What can hang from each mark:
J: U Y
C: Z
U: J
N: T
L: H
T: J L Z
H: J Z
Y: Z
Z: A C V

Every row comes from one small tree of marks. The marks that hang from a mark follow it in brackets, in alphabetical order. Every link used is in the known rows. Which tree was each row made from?
Known rows:
T(L Z(C)): [-2.30  1.19 -1.84  0.85 -3.95  0.15  0.00  1.61 -1.55 -0.18 -1.29 -2.32
  0.63 -0.13  0.10  2.57  0.65 -1.18  1.18  1.88  0.22 -1.67  2.16 -1.24
 -1.45 -2.22  2.05  0.07 -1.81 -2.52  0.64  1.02 -0.70  0.42  4.16]
H(J(U Y) Z(A C V)): [-0.60 -2.47 -0.05 -3.47  3.91 -0.93 -0.89 -3.63  0.05  1.48  1.25  7.31
  0.60 -1.22  1.04 -2.49 -1.03 -1.70 -3.56 -1.50 -0.41  3.13 -1.07 -0.29
 -1.42  0.07 -2.54 -3.56  3.06  0.39  2.71 -0.89 -1.06 -2.35 -5.99]
T(L(H(J)) Z(A C V)): [ 0.33 -4.18 -1.66 -1.18  0.71 -1.17 -2.76  2.68 -2.98 -0.48  1.72 -1.14
 -0.98  0.19 -0.44  2.05  0.54 -1.68 -2.39 -0.30 -1.68 -0.17  1.75  1.90
  1.76 -1.28 -0.88  1.38  0.32 -2.46  2.52  1.98 -1.17 -0.97  0.68]
H(J Z(A C V)): [-0.55 -0.02 -0.97 -0.89  5.25 -1.47 -0.36 -2.30 -0.49  2.71  1.67  4.73
 -0.41 -1.87 -0.36 -0.28 -0.72 -1.11 -3.18 -0.26 -1.47  3.01  0.51  0.59
 -4.52 -2.43 -0.19 -2.57  0.06 -0.12  2.31 -1.46  1.51  0.55 -5.09]
H(J): [ 2.35  3.69 -1.32  2.66  1.53 -0.98  0.92  3.78  3.38  1.66 -0.41  1.29
 -0.84 -1.45 -0.31  2.75 -1.37  0.73  2.47 -0.09 -3.33  1.08  2.28 -1.72
 -1.93 -1.81  4.04 -2.61 -2.14 -1.86 -0.03 -3.36  1.25  2.54 -1.43]
T(J L): [-1.61  2.24 -1.79  1.84 -3.57  0.25 -0.09  3.53 -1.16  0.33  0.01 -3.81
 -0.73  2.09 -1.52  2.52 -0.26 -0.36  4.36  1.12 -2.01 -4.01  1.87 -2.95
 -1.85 -1.87  3.83  1.25 -2.27 -2.39 -0.49  0.60 -0.62  0.85  5.03]
C(Z(A)): [ 0.28  1.18 -0.04  5.13  1.78  0.58  0.46  3.58  1.26 -0.77 -2.77 -0.69
 -0.05 -2.26 -0.93  3.50 -0.18 -0.34  0.90  0.25 -2.19 -0.02  0.46 -0.98
 -3.89 -0.93  2.50  4.59 -0.80  0.92  0.32 -1.73  1.49  0.86 -2.64]
Y(Z(C)): [-1.52  3.84  0.93  1.85  1.01  1.20  1.41 -1.73  0.61  0.56 -1.86 -0.34
  0.33 -0.46  0.89  0.56 -0.01  1.15  1.86  1.59  3.45  2.06 -0.18  0.39
 -1.73 -0.52  1.15 -1.99 -2.57  1.65 -1.23 -5.04  1.70  1.84 -1.19]
U(J(Y(Z))): [ 1.53  2.52  0.28  1.73 -0.65  0.26  1.88 -0.87  2.02  0.73 -0.59 -0.42
  0.72 -0.54 -0.34 -0.45 -1.12  2.18  2.70 -0.89  4.01  0.01  1.03  0.21
  0.49  0.84  0.31 -1.04 -0.03  1.83 -0.43 -2.49  1.57  1.52 -0.07]
C(Z(A V)): [ 1.19  0.14  0.94  3.80  2.72 -0.34 -0.40  2.73 -0.38 -0.50 -0.28 -0.27
 -1.21 -2.69 -0.48  2.40  0.50 -0.49 -0.81 -0.09 -1.17  0.48 -1.38 -0.12
 -3.17 -1.37 -0.22  3.87  0.09  1.81  0.94 -2.54  0.53 -0.09 -4.04]
N(T(Z(A C V))): [ 0.07 -0.44  0.67  0.95 -0.20 -0.13  1.70 -2.39 -0.40  0.41  1.20 -1.55
 -1.90 -2.55  1.50  0.08  1.45 -0.68 -4.98  1.48 -0.89 -0.84 -1.95  2.40
 -2.95 -1.15 -1.74  4.02 -1.06  0.20  0.33  1.87  0.91  0.07  0.15]
U(J): [ 2.10  2.50 -2.45  2.94 -1.63  0.23  1.86  2.43  1.38  1.57  0.54 -2.10
 -0.95 -0.63  1.14  3.10 -0.48  1.44  3.55 -0.71 -0.18 -0.41  1.94 -1.89
 -0.97 -1.09  2.64 -0.77 -1.85 -0.33  0.38 -3.42  1.44  1.19  0.02]
Y(Z): [ 0.72  4.88  1.03  2.98  0.89  0.61  1.26  1.47  1.07  0.83 -2.34 -1.74
 -0.01 -0.39 -0.20  1.17  1.29  1.37  2.47 -0.13  0.76  1.38  0.24  0.18
 -1.26 -0.44  2.56 -1.40 -2.56  1.27 -1.95 -3.69  1.75  3.32 -0.42]
N(T(J(Y) Z(A))): [-0.29  0.37 -0.18  0.77 -3.87 -0.12  1.84 -0.72  1.90  0.40 -0.20 -2.89
 -0.83 -1.74 -1.56 -1.27  0.67 -0.77 -2.83  1.51 -2.33 -4.58  0.28 -0.47
 -2.98  0.82  1.10  6.06  0.17 -1.93  0.21  7.16  1.02 -0.35  4.55]
T(J): [-0.59  2.51 -1.01  2.18 -2.69  0.40  0.71  2.49  0.70  1.21 -0.25 -2.41
 -0.77 -0.02 -0.33  1.81 -0.39  0.24  3.28  0.71 -0.87 -1.46  1.01 -3.39
 -3.00 -1.36  3.14 -0.19 -2.74 -1.63 -0.12 -1.67  0.17  0.60  1.82]
T(J Z(A C V)): [-1.87 -2.18 -0.36 -1.39 -2.93 -0.02 -1.19 -1.70 -2.62  2.07  2.76 -1.50
 -2.18 -1.24 -0.72 -1.08  0.57 -2.75 -3.80  1.30  1.68 -1.32 -0.77 -0.99
 -3.55 -1.49 -1.51  2.95 -0.74 -1.08  2.39  0.82 -0.97 -3.20  1.86]
U(J(Y(Z(A C V)))): [ 0.48 -1.22  1.52 -0.62  1.84  0.47  1.48 -4.72 -1.15  1.09  2.79  1.64
 -0.84 -1.02  0.47 -2.60 -1.26  0.40 -2.81 -0.78  7.52  0.05 -1.45  2.23
  0.11  1.48 -4.32  0.97  1.35  3.82  1.51 -3.09  1.88 -1.95 -3.17]
T(J(U) L(H)): [-0.23 -2.32 -2.33  0.09 -4.27  1.33 -2.98  5.32 -2.44 -1.85 -0.80 -4.63
  0.05  4.33  1.22  3.36  0.97 -0.46  4.81 -0.94 -3.65 -1.28  1.03 -2.46
  3.80  0.04  2.39  1.08 -0.93 -2.51 -1.49  0.31 -3.02 -1.39  4.56]
U(J(Y(Z(V)))): [ 2.85  1.04  1.53  0.59  0.23 -0.59  1.47 -1.50  0.21  0.81  1.89 -0.33
 -0.57 -0.71 -0.05 -1.22 -0.70  1.94  0.91 -1.56  4.69  0.10 -0.75  0.68
  1.49  0.46 -2.18 -1.81  0.46  2.85  0.18 -2.99  0.31  0.46 -1.04]
H(J(U Y(Z(A C V)))): [ 0.96 -1.46  2.33 -3.02  3.96 -0.09 -0.49 -3.13  0.64  0.26  1.73  5.24
 -0.66 -0.70  0.41 -3.59 -1.38 -2.01 -3.78 -0.77  3.40  2.68 -2.75  1.49
  1.64  0.84 -3.40 -1.98  2.43  2.45  0.41 -3.63 -0.03 -2.89 -4.75]

Which tree is each row?
[-1.34 -0.96  2.79 -3.42 -1.93  0.72 -0.68 -4.28 -1.47 -0.14  2.11  1.53
 -0.06  0.81  0.68 -3.60 -0.89 -1.03 -0.90  0.55  4.86  0.60 -4.16 -1.52
  1.17  0.49 -3.83 -2.23  1.08  2.54 -0.50 -3.31 -2.22 -3.73 -0.11] -> T(J(U Y(Z(C V))))
[ 0.17  1.67 -0.58  0.79  4.15 -1.39  0.86  0.22  2.77  1.89 -1.58  4.38
  1.34 -1.92 -1.90 -0.62 -0.75  0.07 -0.85 -1.23 -2.88  0.96  3.09 -0.43
 -3.61  0.20  2.34 -1.61  1.25 -1.31  2.24  1.96  1.52  2.04 -3.74] -> H(J(Y) Z(A))
[ 3.02  0.17  0.97 -0.88  1.84 -0.11 -1.44  2.96  2.70 -1.06 -1.89  1.80
  1.75  0.64  1.04  0.22 -0.47  1.44  2.13 -1.97 -1.21  3.57  0.15  0.01
  5.76  2.11  0.41 -3.48  0.93  0.24 -1.58 -2.38 -0.78  0.66 -2.09] -> L(H(J(U Y(Z))))
[ 0.64  0.33  1.50 -0.96  0.28 -0.03  1.54 -4.87 -1.04  0.65  2.44  1.60
  0.00 -0.90  0.87 -1.91 -1.33  1.44 -0.42 -0.05  7.08  0.80 -1.25  1.19
  0.75  0.42 -3.78 -2.43  0.65  3.54  0.85 -4.36  0.74 -0.87 -1.80] -> U(J(Y(Z(C V))))
[ 3.31  1.09  2.27 -1.62  2.56 -1.07 -0.74  0.26  1.82  0.40  0.89  3.34
 -0.34 -0.54 -0.39 -1.97 -1.29 -0.24 -0.13 -1.61  0.33  2.54 -2.29 -0.22
  2.81  0.18 -1.73 -4.49  1.87  1.85 -1.15 -3.51 -1.20 -0.66 -2.81] -> H(J(U Y(Z(V))))
[-0.55 -0.35  1.86 -2.50 -2.99  0.10 -1.49  0.10 -2.93 -1.16  1.43 -1.85
 -0.44  3.20 -1.52 -2.26  0.12 -1.03  1.34 -0.37  1.98 -2.06 -2.36 -1.73
  3.15  0.23 -2.17 -0.78  1.69  1.11 -1.43  0.51 -2.72 -2.63  3.74] -> T(J(U Y(Z(V))) L)
[-3.25  1.14 -1.26  1.27  2.51  0.51  0.93 -2.10 -0.40  1.53 -1.98  2.22
  0.74 -1.14  0.93  0.43  0.72 -0.08 -0.71  0.02 -0.14  2.02  1.49  0.11
 -5.73 -0.73  1.70 -0.34 -1.44  0.20  1.33 -1.02  1.71  1.47 -3.54] -> H(Z(A C))
[ 1.25 -2.87 -1.15 -0.84  3.35 -0.49 -1.84  2.32  2.34  0.11 -2.31  4.07
  1.90  0.53  0.83  0.11  0.30  0.11 -0.01 -3.38 -4.65  3.35  1.72 -0.36
  1.84  2.18  0.76 -2.00  2.26 -1.60  1.49  1.62 -0.78  0.29 -4.62] -> L(H(J(U Y) Z(A)))
[-1.88  1.86  0.81  0.99 -1.21  0.57  1.81 -1.22 -0.45 -1.58 -0.60 -3.49
 -1.31  1.36 -3.27 -1.86  0.29  0.08 -0.58  1.98 -0.57 -5.81 -0.58  1.30
 -0.82  0.51  0.88  5.85 -0.32  0.62 -2.84  6.21  2.34  1.38  5.21] -> N(T(J(Y(Z(A))) L))
[ 2.02 -0.02  1.37  0.55  1.95 -0.19  1.26 -1.68 -0.55  0.98  2.21 -0.43
 -1.38 -0.67 -0.59 -2.34 -0.41  0.68 -2.10 -2.31  4.95 -0.39 -0.71  2.46
  0.95  1.58 -3.06  1.38  1.17  3.39  1.28 -1.56  1.74 -0.60 -2.32] -> U(J(Y(Z(A V))))
[ 0.76 -1.05 -3.36 -0.34  1.11 -0.72 -3.18  5.43 -0.34 -0.75 -2.47  0.27
  1.56  2.66  0.00  3.90  0.95 -0.08  3.92 -1.75 -7.54  2.77  2.64 -0.96
  2.37 -0.96  3.29 -4.05  0.29 -2.52 -0.99  1.15 -1.65  1.99  0.28] -> T(L(H(J(U) Z)))
[ 3.00 -2.02 -1.63  1.12  1.02 -1.54 -1.12  4.51 -0.77 -1.31  1.21 -3.77
 -2.45 -0.19 -0.81  2.60  1.83 -0.35 -2.77 -0.11 -7.24 -1.98  0.95  3.61
  1.82 -1.38  0.27  3.88  0.29 -2.85 -0.40  6.24  0.17  1.82  2.85] -> N(T(L(H(J)) Z(A V)))
[-0.79  1.06  2.06  0.31  3.67  0.88  0.24 -2.89 -1.59  0.62  0.87  0.13
 -1.48 -0.56  0.84 -1.46  1.05 -0.07 -2.42 -0.09  4.42  1.62 -2.00  3.00
 -2.00 -0.01 -2.06  1.09 -1.16  3.45  0.18 -4.35  1.92  0.09 -3.44] -> Y(Z(A C V))
[ 3.81  0.30  2.43  0.20  4.21 -1.34 -0.59  1.86  1.30 -0.77  0.56  1.16
  0.39 -0.74  0.27 -0.52 -0.03  2.86  0.61 -1.92  0.49  2.51  0.50  1.65
  4.01  1.23 -1.46 -3.28  0.28  0.67  0.28 -2.53 -0.55  1.86 -3.20] -> L(H(J(Y(Z(V)))))
[-1.68 -4.67  0.66 -4.29 -4.05  0.25 -1.68 -2.71 -2.02  0.80  2.50  1.20
 -0.41 -0.26  0.53 -3.07 -0.10 -3.30 -4.60 -0.23  3.17 -0.92 -2.38 -1.76
 -0.08  0.74 -4.00  1.76  2.25 -0.57  2.84  1.18 -3.18 -6.23  0.97] -> T(J(U Y) Z(A C V))
[-0.86 -0.52 -2.13  1.65 -2.89  0.63 -1.11  5.35 -2.01 -1.05 -1.04 -5.18
  0.04  2.88 -0.12  3.53  0.75  1.35  5.14  0.05 -2.91 -2.45  2.42 -1.83
  1.47 -0.15  2.88  1.45 -2.33 -2.59 -0.48  1.35 -1.81  0.94  4.53] -> T(J L(H))
[-1.08  2.89  2.03  0.37 -1.61  0.38  1.09 -0.54  1.38  0.47 -0.71 -1.32
  0.54 -0.23 -1.98 -2.02 -0.70  1.00  2.03  0.87  2.84 -1.21  0.03 -1.72
 -0.76  0.72  0.98 -0.59 -0.72  0.73 -0.75 -0.79  0.49  0.75  1.96] -> T(J(Y(Z)))
[ 2.43 -1.29 -1.47  0.65 -0.60 -0.30  0.45  3.98  2.13 -3.06 -1.27 -0.14
  1.12  2.12  2.11  2.71 -0.05  1.72  2.40 -0.40 -7.37 -1.05  0.75  0.04
  5.48  0.85  1.46 -0.73  0.64 -2.44 -2.20  3.18 -1.34  1.53  1.75] -> N(T(L(H(J(U Y)))))
[-1.43  1.40 -1.79 -0.09  4.52 -0.82  0.29 -1.38  1.23  2.60 -0.87  4.75
  0.49 -1.98 -0.86  0.67 -0.73 -1.05 -1.01  0.75 -2.31  2.51  2.20  0.04
 -5.62 -2.04  2.55 -1.49 -0.49 -1.09  1.61 -0.96  2.60  1.88 -4.05] -> H(J Z(A C))
[-0.94  1.27  0.58 -0.79 -3.92  0.98  0.66 -0.71  0.01 -2.08 -0.83 -2.77
  0.17  2.66 -1.64 -0.95  0.25 -0.14  1.97  1.75 -1.88 -4.04 -2.34 -0.82
  2.12  0.25  0.60  1.84  0.62  0.58 -4.91  4.31 -0.37  0.09  6.44] -> N(T(J(U Y(Z)) L))
[-0.57 -0.40  3.02 -2.98 -2.02  0.72  0.93 -5.87 -0.51 -1.11  2.17  0.16
 -0.55  0.54  1.24 -3.34 -0.71 -0.12 -1.84  2.24  2.00 -0.25 -5.62  0.04
  0.64 -0.17 -3.52 -0.48  0.48  2.81 -3.11 -0.25 -0.58 -1.94  1.27] -> N(T(J(U Y(Z(C V)))))
[ 0.85  1.48  0.17  1.76  1.18  0.53  1.84 -0.96  1.29  0.75 -0.17 -0.29
 -0.27 -0.79 -1.15 -1.18 -0.65  0.75 -0.40 -1.54  4.50 -0.68  0.93  1.35
  0.03  1.70 -0.06  1.87  0.72  2.75  0.13 -0.81  2.88  0.45 -1.31] -> U(J(Y(Z(A))))
[ 1.72 -0.90  2.29 -1.30  3.87 -0.80 -0.30 -1.40  0.56 -0.70  1.09  2.67
  0.86 -0.85  1.09 -1.21 -0.73  2.15 -0.52 -0.53  2.53  3.16 -0.24  2.13
  3.14  1.02 -2.83 -3.85  0.28  1.39  0.74 -3.76 -0.60  0.86 -3.70] -> L(H(J(Y(Z(C V)))))
[ 1.35  0.89 -0.93 -0.80  1.37 -1.15 -0.51  1.01  3.44  1.45 -1.94  4.92
  2.25 -0.50  0.18  0.28 -1.32 -0.33  1.68 -1.46 -3.78  2.69  1.60 -2.42
 -0.49 -0.08  2.23 -5.39  1.67 -1.58  0.24  0.10 -1.01  0.76 -2.89] -> H(J(U Y) Z)
[-1.94 -3.64 -1.18 -1.50 -4.84 -0.40 -3.04  1.73 -4.98 -0.84  1.95 -4.49
 -0.45  1.76  0.28  1.54  1.13 -0.65  0.29  1.12  0.09 -1.66  0.78 -0.68
  1.56 -1.58 -1.25  0.68 -1.17 -2.70  1.47  2.20 -3.46 -1.94  5.49] -> T(J L(H) Z(C V))
[ 0.67  0.65  0.22  1.10 -1.96 -0.77  1.65 -2.18  0.12  0.19  1.33 -1.70
 -1.28 -2.52  2.25  0.92  1.13  0.23 -2.30  2.38 -1.10 -0.16 -1.82  0.81
 -2.58 -2.21 -1.42  0.86 -1.84 -0.41 -0.41  0.62 -0.08  1.25  1.29] -> N(T(Z(C V)))
[-2.31 -0.73  1.75 -1.82 -1.36  1.50  1.34 -5.65  0.64 -1.03  0.16  0.46
 -0.42  0.55  0.22 -3.42 -0.24 -1.27 -2.90  2.22  1.67 -1.36 -3.83  0.74
 -0.81  1.66 -1.27  4.21  0.72  2.33 -3.00  1.87  1.52 -1.92  1.37] -> N(T(J(U Y(Z(A C)))))
[-0.96  0.08  0.62  0.43 -2.34  0.64 -1.29  2.61 -1.50 -2.21 -1.50 -4.34
  1.22  2.99 -1.66 -0.04  0.68  1.95  3.64  0.27  1.24 -2.57  1.86 -0.39
  3.52  1.77  1.04  1.30 -0.65 -0.62 -1.05  2.22 -0.83  1.14  4.60] -> T(J(Y(Z)) L(H))
[-1.33 -2.92 -2.62  0.75 -4.14  0.46 -2.75  5.01 -2.59 -0.78 -0.65 -6.16
 -0.74  2.20 -2.02  2.47  2.11 -1.26  0.97 -0.26 -2.63 -3.47  2.98 -0.33
  0.97  0.09  2.26  5.78 -1.01 -3.51  0.90  5.83 -1.35 -0.63  6.11] -> T(J L(H) Z(A))
[-1.25  2.33 -0.67 -0.51  2.44 -1.41  1.38 -2.56  2.60  1.55 -1.28  6.09
  2.67 -2.33  0.08 -0.37 -1.94  0.83  0.57  1.08 -0.65  1.89  2.57 -1.76
 -3.65 -1.04  1.49 -5.21  0.28 -1.12  1.71 -0.34  0.60  1.97 -3.31] -> H(J(Y) Z(C))
[ 2.62  1.51  1.16  1.39  3.03 -0.57 -0.17  2.49  3.09 -0.85 -2.08  1.08
  1.17 -0.61  0.12  0.35 -0.29  2.78  2.28 -1.16 -0.46  2.20  2.08  1.04
  3.34  1.89  1.34 -2.82 -0.34 -0.14 -0.63 -1.57  0.68  2.86 -1.81] -> L(H(J(Y(Z))))
[-2.72  0.01 -1.88  0.92 -1.98  0.64 -0.25  1.30 -2.10  0.01 -1.31 -2.13
 -0.18  0.14 -0.48  1.74  0.96 -2.27 -1.20  1.03  0.66 -2.37  2.06 -0.08
 -2.16 -1.11  1.20  3.56 -1.00 -2.10  1.30  1.97  0.12 -0.26  3.08] -> T(L Z(A C))
[-1.18 -2.27 -2.25  1.68 -1.74  0.97  0.15  1.36 -1.41 -2.12 -1.62 -4.46
  0.04  0.75  1.50  2.77  2.56  0.14 -1.35  1.60 -3.33 -2.28  1.11  2.95
  0.30  0.18  0.94  5.73 -1.21 -2.05 -0.85  5.63  0.43  1.34  3.68] -> N(T(L(H) Z(A C)))
[-2.09 -0.65  0.30 -1.34 -1.98  1.26 -1.35  0.38 -1.51 -1.16 -0.68 -1.54
 -0.21  3.29 -2.56 -2.26  0.19 -2.06  0.35 -0.36  1.81 -3.21 -1.08 -0.78
  1.90  1.41 -0.07  2.72  1.71  0.68 -1.42  2.40 -0.18 -2.17  3.57] -> T(J(U Y(Z(A))) L)
[-0.84 -3.70 -1.16 -2.36  3.25  0.20 -1.52 -0.92  1.32 -0.14 -1.56  6.11
  2.71  0.25  1.90 -0.52 -0.33 -0.18 -1.02 -1.93 -2.20  4.11  1.24  0.09
  0.89  2.00 -0.41 -2.15  2.12 -0.71  1.92  0.60 -0.56 -0.92 -5.28] -> L(H(J(U Y) Z(A C)))
[ 1.63 -1.57  0.54 -1.55 -5.95 -0.75  0.12 -0.89  0.29 -0.03  1.74 -1.90
 -0.67 -0.46  0.65 -1.59  0.59 -1.04 -2.24  0.81 -2.79 -2.46 -3.04 -1.79
  0.96 -0.05 -1.95  1.52  1.19 -1.11 -0.72  4.08 -3.00 -2.74  4.24] -> N(T(J(U Y) Z(V)))
[-0.86  0.08  0.30  0.40  0.70  1.17  2.18 -4.41  0.57  0.77  0.46  1.17
  0.26 -0.90 -0.15 -2.06 -1.23  0.42 -1.37 -0.05  6.80 -0.37  0.24  1.91
 -0.85  1.48 -1.29  1.59  0.55  2.71  0.62 -2.18  2.85 -0.58 -2.01] -> U(J(Y(Z(A C))))
[-0.05  0.08  2.92 -2.07  0.68  0.65  0.20 -3.78 -0.61 -0.58  0.41  2.55
  0.82  0.33  2.73 -2.91 -0.35  0.11 -0.40 -0.59  5.17  2.63 -3.80  0.38
  2.41  1.15 -3.66 -3.57  0.99  3.42 -0.46 -4.96 -1.86 -2.12 -2.75] -> J(U Y(Z(C V)))
[-0.48 -1.74 -3.31 -1.10  0.98 -0.25 -1.53  0.72  0.03 -1.81 -1.37  1.03
  1.67  2.08  1.66  3.48  0.45  0.50  2.13  1.37 -7.99  2.51  0.56  0.35
  0.89 -1.87  2.44 -2.31 -0.12 -2.03 -2.96  3.00 -0.21  2.25  0.76] -> N(T(L(H(J(U) Z(C)))))
